Each row was made from one small tree. The marks that hang from a mark follow it in brackets, in the order of their numbers. Every link used is in the known rows. Write each row's tree.
In the rows, zero is written as 128.
Known rows
q343[q635]: [114 142 141 187 104 166 122 199 135 184 116 152 110  42 117  91 135 139
 190 121 143 125 177  90 177 138  96 127 138 158 175 114  95 155 172 160
 132 118 192 124  84 118 117 147 204 110]
q757[q777]: [ 91 145 136 125  78 160 122 173  91 199 152 130 129 106  94  67 136 113
 146  94 148 179 178  73 140 132 118 128  84 140 131 137  61 143 144 153
  87  85 170 104 121 136 157 169 169  80]
q800[q289[q55]]: [ 98 138 117 157 107 136 123 158  98 124 159  96  98  97 154  76 116 148
 166 107 113 116 147  64 132  58 153 165 128 112 118  94 142 150 159 126
 144  91 165 138  76 140 171 142 174  90]
q55[q289[q800] q768]: [138 101 204 153 158  84 138 163 160 184 103 138  83 133 102  53 101 117
 188 156 107  99 178 120 148 145 146 126  99  86 132 122 136 136 136 138
 159 150  95 135 149 119 143 181 131 152]
q127[q768[q55[q289[q180 q800]]]]: [103 108 156 162 175 119 121 124 137 108  93 141 121 128  99 116 106 117
 161 157 146 154 149 121 140 140 127 120 124 125  85 109  89 158 145 128
 181 105 150 153 115 171 154 116 185 137]
q768[q55[q289]]: [122 121 153 184 126 111 112 122 117 119 124 107  96 107 106  82 117  98
 166 143 125 179 165  66 111 106 127  99 122 103 122 117 130 165 120 144
 134  83 147 125  91 156 194 145 172 116]
q757[q289[q55[q768] q520 q800] q777]: [140 117 108  86 112 139 138 138 119 204 169  71 115 214 161 101 137  92
 156 121 117 114 131 115  83 119 116 131  95  73 107 125  88  90 100 108
 101 143  48 121  89 108  85 135  99 171]
q757[q289[q55 q520 q643]]: [159 125 112 127 102 130 105  91 124 148 141  94 128 167 168 146 115 150
  86 112 152 107  86 137  96 118 110 116 159 103 155 113 126  94 103 118
 121 127 101 109 128 103  96 139  82 152]
q757[q289[q55 q520]]: [146 131 132 136 108 137  94 115 109 166 165  87 109 146 160 109 116 127
 150 118 141 127 112 105  76  95 103 117 129 110 148 103 116 111 118 109
 111 102 102 122 101 117 116 140 105 132]
q289[q55[q768] q643]: [144 111 119 156 125 104 187  98 156 162 124 107 118 121 100 112 121 167
 107 124 126 104 117  99 142 128 119  97 150  93 160 117 113 122 111 137
 157 149 137 109 161 154 121 141 128 116]
q757[q289[q800] q777]: [103 148 109  84  94 128 111 158  81 204 140 163 119 161 125  78 163  71
 118 110 134 149 174 104 124 134 115 152  70 131 105 155  51 120 127 143
  89 112 101 122  82 107 136 186 151 147]
q127[q768[q55]]: [ 89  86 150 198 135 133 111 140 118 145 109 130 103  96  91 104  98 128
 174 127 177 188 148  86 144 155 113 103 126 120 121 101  57 172 159 140
 183  57 195 133 107 181 162 144 211 117]
q768[q55[q289[q180[q447] q643]]]: [155 124 118 153 136 108 139 103 130  89 106 135 131 126 113 154 137 107
  89 152 105 155 123 109 116 134 113 115 125 137 111 124 136 153  99 144
 137 120 129 136 144 134 189 118 129 118]
q127[q768[q55[q289[q180]]]]: [110  99 169 174 155 121 124 117 130 116  98 125 116 112  98 117  89 127
 159 142 157 159 142 112 121 145 109 116 121 127  94  95  82 155 139 130
 192  96 172 144 121 165 163 123 186 124]
q343[q180 q635]: [128 133 158 181 106 176 182 199 125 171  70 159 117  34 128  84 138 101
 171 119 119 138 186 108 157 135  60 169 109 160 174 120  69  97 169 203
 122 120 216 147  61 138  99 130 176  82]
q289[q800]: [ 96 154 126 146 133 119 115 180 128 154 128 182 125  87  83  84 160 109
 157 138 130 151 175 102 197 128 139 131 123 148 141 161 112 156 184 145
  92  99 134 141 114 160 148 170 163 106]
q289[q180 q520 q643]: [139 134 122 105 116 154 131 101 136  97 136 135 183 108 123 214 131 176
  68 113 156 125  68 203 148 166 109  96 163 189 171 143 171  98 119 130
  98 134 155  98 212 104  73  89  71 111]
q289[q55]: [111 157 123 166 118 135 141 135 118 147 156 101 114  90  93  75 135 138
 166 131 123 146 151  52 128  68 122 113 130 118 141 115 101 153 151 131
 108 103 146 137 109 187 163 137 167  72]
q768[q55[q289[q180 q520]]]: [141 123 152 156 142 130 116 105 124  83 136  87 125 112 127 142 119 108
 160 147 118 168 123 117  93 113 110  91 130 128 125 117 169 142 105 128
 119 101 134 126 119 139 154  87 125 116]
q343[q180 q635[q777]]: [ 97 137 134 172  83 195 225 195 140 179  70 162 139  51 114  70 143  89
 177  94 122 129 207 126 127 104  81 159 131 165 139 147  41  83 184 182
 124 115 252 154  69 135  88 140 192  61]
q643[q289[q55 q180[q447] q520 q800]]: [136 147  88  79 134 143 103 131 126  70 167 138 135 140 135 159 151 111
 132 130  93 129  99 117  99 104 168 158 118 141 122 141 154 155 129  72
  98 168  82 167 114 135 136 109  97 106]
q127[q768[q55[q289[q643]]]]: [110  85 156 184 143 120 105 114 141 132  85 123 110 134 114 108  81 145
 130 133 179 155 143 111 140 160 139 114 141 101 102 101  84 154 136 140
 203  95 179 126 128 151 156 146 182 144]
q800[q289[q180 q520 q643]]: [121 123 114 104 109 154 117 126 111  84 142 128 150 111 181 190 114 177
  86  98 137  95  79 184 141 135 140 150 152 171 143 124 193 109 134 132
 137 112 168 105 161  76 101 102  94 125]
q55[q289[q180 q520 q800] q768]: [156 102 202 116 175 112 150 137 165 140 122 111 122 147 125 126 106 132
 181 163  99  86 129 182 124 155 132 115 115 117 134 121 181 104 121 111
 138 168  73 133 181  97  94 113  76 156]
q757[q289[q520 q800] q777]: [121 134 112  83  89 153  86 164  94 189 161 123 130 186 161 109 143  87
 129 105 151 142 141 134 110 142 115 142  96 115 116 147  82 104 128 126
  77 108  85 115  99  85  97 164 110 161]
q127[q768[q55[q289[q180 q643 q800]]]]: [114 105 136 153 171 110 126 109 150 102  80 144 133 141 109 137 109 130
 116 153 156 136 131 139 152 154 130 120 139 124  89 120  94 141 138 132
 192 119 152 142 129 160 140 114 170 152]

Which tree is each row?
[150 133 108 115 152 100 225  72 146 124 124 123 149 113  81 164 151 167
  83 135  96  91  89 141 132 130  89 101 132 143 151 129 127 108  89 131
 149 184 132 121 190 159 108  79 107 111]
q289[q55[q768] q180 q643]
[137 135 129 144 158 119 121 115 138  74 138 108 134 131 124 148 140  95
 156 161 104 158 132 131 120 116 125  94 138 123 109 135 171 142 120 122
 105 111 105 136 107 144 146  92 122 138]
q768[q55[q289[q180 q520 q800]]]
[101  89 175 190 145 127  98 131 131 142  98 115  98 118 110  86  77 134
 174 139 170 168 156  89 128 145 130 119 125  98  99  92  77 164 149 134
 193  81 176 134 108 163 168 149 196 133]
q127[q768[q55[q289]]]
[123 165  83  82 133 112 127 133 111  83 151 180 119 117 103 131 172  94
 123 131  78 133 127  87 113  96 160 173  89 151 115 148 122 176 127  92
 111 177  96 181 106 160 175 128 139  97]
q643[q289[q55 q180[q447] q800]]
[116 125 130 125 137 118 186 131 100 116 153 101 104  97 138 113 124 145
 169 124  75  89 120 106 113  85 125 158  99 136 120  97 150 135 127 122
 162 127 142 145 116 137 150 103 155 106]
q800[q289[q55[q768] q180]]
[134 143 109 136 155  91 145  94 140  73 100 147 138 124 106 152 160 100
  94 160 106 149 133 133 145 122 127 111 141 126 109 151 156 141 106 141
 124 133 116 134 121 151 158 105 140 145]
q768[q55[q289[q180 q643 q800]]]
[116 131 145  81 103 144  80 117  89  98 165 165 120  80 125 151 119 135
 145  81 144 160 106 144  89 145 153 129 109 162 166 138 158 151 117 105
 107 141 153 116 133 114 123 128 121  94]
q643[q289[q180 q520]]
[116  83 146 175 154 131  93 123 159 111  90 110 128 157 138 133  82 144
 135 146 181 144 128 141 145 160 147 110 160  91 100 113 111 137 145 125
 185 101 147 126 124 143 124 133 150 170]
q127[q768[q55[q289[q520 q643 q800]]]]
[165 118 105 113 116 168 128 135 147 102 130 142 182 128 133 227 131 168
  56 129 139 118  60 186 143 184 102 121 146 196 158 132 150 116 130 127
 107 124 134 125 234  88 108 104  50 108]
q289[q180[q447] q520 q643]
[110 137  94 146 102 131 130 132 115 112 136 106 114 116 165 112 120 170
 100 104 123  93 124  92 143  82 165 166 150 111 124 111 151 131 142 134
 157 115 163 123 104 119 149 142 153 112]
q800[q289[q55 q643]]
[139 153 166 110 159 129 111 141 148 101 126 127 151 135 137 134 129 125
 150 157 112 108 131 174 129 115 144 132 135 148 121 134 184 115 149 111
  96 147  95 140 155 112 116 110  86 129]
q55[q289[q180 q520 q800]]
[129 146 147 134 136  96 105 138 154 132  89 164 135 141 126  96 129 139
  83 138 135 101 162 138 172 132 168 144 149 113 123 143 153 124 144 141
 127 153 115 124 147 114 142 178 120 143]
q55[q289[q643 q800]]
[118 147  84  70  88 117 116 132  98 193 121 176 139 180 140 113 166  94
  46 103 146 127 147 135 139 154 121 155  98 126 113 164  65 102 107 152
  96 139  96 101 110  89 121 184 128 168]
q757[q289[q643 q800] q777]
[144  96 153 169 129 154 147 134 151 166 171  39 107 127 126 109  96 158
 212 132 127 125 110 100 102 115 119  82 144  82 163  94 143 122 134 105
 124 113 119 115 141 146  98 114 105 113]
q289[q55[q768] q520]
[171 101 176 100 170 100 159 109 180 128 100 121 144 169 137 161 108 150
 115 151 109  62 104 215 139 177 137 115 140 113 139 135 190  85 103 122
 144 191  73 114 211  81  75 108  52 175]
q55[q289[q180 q520 q643 q800] q768]
[108 143 121  69 122 132  80 129 109  88 157 181 130 100 127 149 148 121
 140 102 126 147 112 158 120 139 163 139 116 156 150 164 163 149 129 101
  93 153 120 132 114 120 112 123 116 115]
q643[q289[q180 q520 q800]]
[154 154  80  56  90 154 148  75 104 141 160  85 167 202 164 175 148 133
  52 102 129 112  79 157  62 116  87 131 116 138 113 131 104  65  66 113
  91 163  91  98 142  92  84  89  64 148]
q757[q289[q55 q180 q520 q643] q777]
[117 147 105  79 126 116  99 155  99  98 137 227 121  96  97 133 165  91
 117 117 101 147 139 116 135 143 162 172  82 174 129 160 118 182 138 110
 111 158 122 170 123 131 173 156 142 105]
q643[q289[q180[q447] q800]]
[110 124 117 109 129  93 120 127 125 140 150 153  79 113 105  68 141 106
 169 115 103 131 155  76 118 107 179 138 101  80 139 142 123 168 120 105
 138 167 105 143  77 161 150 161 163 123]
q643[q289[q55[q768] q800]]
[117 153  86 108 121 127 166 107 108  78 137 122 139 107 150 152 138 167
  79 113 101  82  97 127 133  80 141 167 137 149 115 117 165 121 123 130
 147 137 158 130 126 126 139  96 136 109]
q800[q289[q55 q180 q643]]
[145 132 111 133 155 113 129  89 151  66 116 110 149 146 135 176 144 112
 104 162 119 142 109 152 133 127 131  95 163 121 113 147 183 125 105 126
 114 130 106 119 132 134 129  85 106 153]
q768[q55[q289[q180 q520 q643 q800]]]
[135 135 128 147 134  97 141  81 127  85 107 130 131 113 106 146 135 115
  99 143 119 158 126 118 117 125 114  99 136 130 120 133 149 142  96 148
 135 125 143 119 131 147 171 106 140 122]
q768[q55[q289[q180 q643]]]
[143 148  60  75  91 145 117 116 125 164 153  92 155 227 179 141 151 112
  64 115 140 107 109 138 102 116 124 141 132  90 104 146 102  76  97 115
  85 153  63 106 100  95  78 131  82 176]
q757[q289[q55 q520 q643 q800] q777]
[163 127 126  88 162 113 162 107 127 143 155 111 124 165 136 156 148 108
 150 153  94  90  95 160  93 118  91 118 118 128 129 129 131  96 101  99
 114 159  53 149 123 127  85  94  78 166]
q757[q289[q55[q768] q180 q520 q800]]
[130 127 116 164 138  92 118 112 143 102  98 136 120 132 115 118 140 104
 109 153 127 154 152 105 150 125 145 109 149  93 111 145 148 149 116 146
 130 116 119 125 100 145 170 141 148 150]
q768[q55[q289[q643 q800]]]
[117  98 158 163 154 117 129  99 140 108  83 132 129 122 112 139  92 142
 118 141 161 149 129 131 131 155 123 114 135 128  99 106  90 145 126 138
 197 116 173 133 142 156 149 114 172 139]
q127[q768[q55[q289[q180 q643]]]]
[102 126 126 103 105 135  47 154 112 122 157 169 104 110 142 108 126 118
 157  95 154 159 138 127 130 137 189 138 128 119 154 153 151 158 148 106
 100 127 122 121  94 115 124 168 131 124]
q643[q289[q520 q800]]
[157  71 233 159 130 123 114 146 151 189 127  83  87 140 141  79  59 149
 203 136 139 112 143 137 100 156 137 103 116  80 156  90 156 115 125 127
 157 126 112 110 176  88 117 157  95 140]
q55[q289[q520] q768]
[153 142 105  74 136 115 121  99 123 123 122 175 156 153 149 197 156 125
  59 129 141 100  83 213 135 162 101 126 146 169 140 160 143  89 106 127
 102 149  88 126 152  83  73 121  69 173]
q757[q289[q180 q520 q643 q800]]
[145 146  64 133 133 144 126 120 181 103 136  87 164 172 147 164 148 160
  93 137 132  98  97 146 169 108 160 109 200  99 137 151 172 100 147 106
  92 140  92 119 137 144  74 107  79 137]
q289[q55 q520 q643 q800]
[152 148 140  95 152 120 117 112 166  85 107 134 171 155 145 169 127 149
  78 149 124  88 105 202 150 139 152 132 160 147 126 147 199  93 130 118
 104 171  96 120 186  93  95 108  61 148]
q55[q289[q180 q520 q643 q800]]
[107 140 107 103 111 124 141 127  99  97 122 167 136  88 146 156 130 164
  70 103 123  97 108 154 154 128 138 167 131 175 133 131 162 126 136 151
 147 122 176 120 152  96 140 126 140 112]
q800[q289[q180 q643]]
[150 127  78 114 118 171 140 135 131  69 153  84 152 153 190 196 115 176
  80 124 102  75  65 143 118 103 148 175 155 151 118 104 186 114 130 107
 142 130 125 144 157  91 125  91  79 117]
q800[q289[q55 q180[q447] q520 q643]]
[121 153 119 104 159 149 127 150 137  97 144 146 169 107 107 177 162 127
 151 148 117 131 113 182 164 136 116 109 140 188 145 155 163 120 162 117
  66 119 116 139 157 134  86  87  91 118]
q289[q180 q520 q800]
[132 124 129 100  90 126 159 125  85 227 162  94  92 170 125  65 130  94
 147 105 121 128 153  69  66 113  89 131  62  84 114 113  42 109  86 132
 127 136  93 113  92 124 136 158 144 135]
q757[q289[q55[q768]] q777]
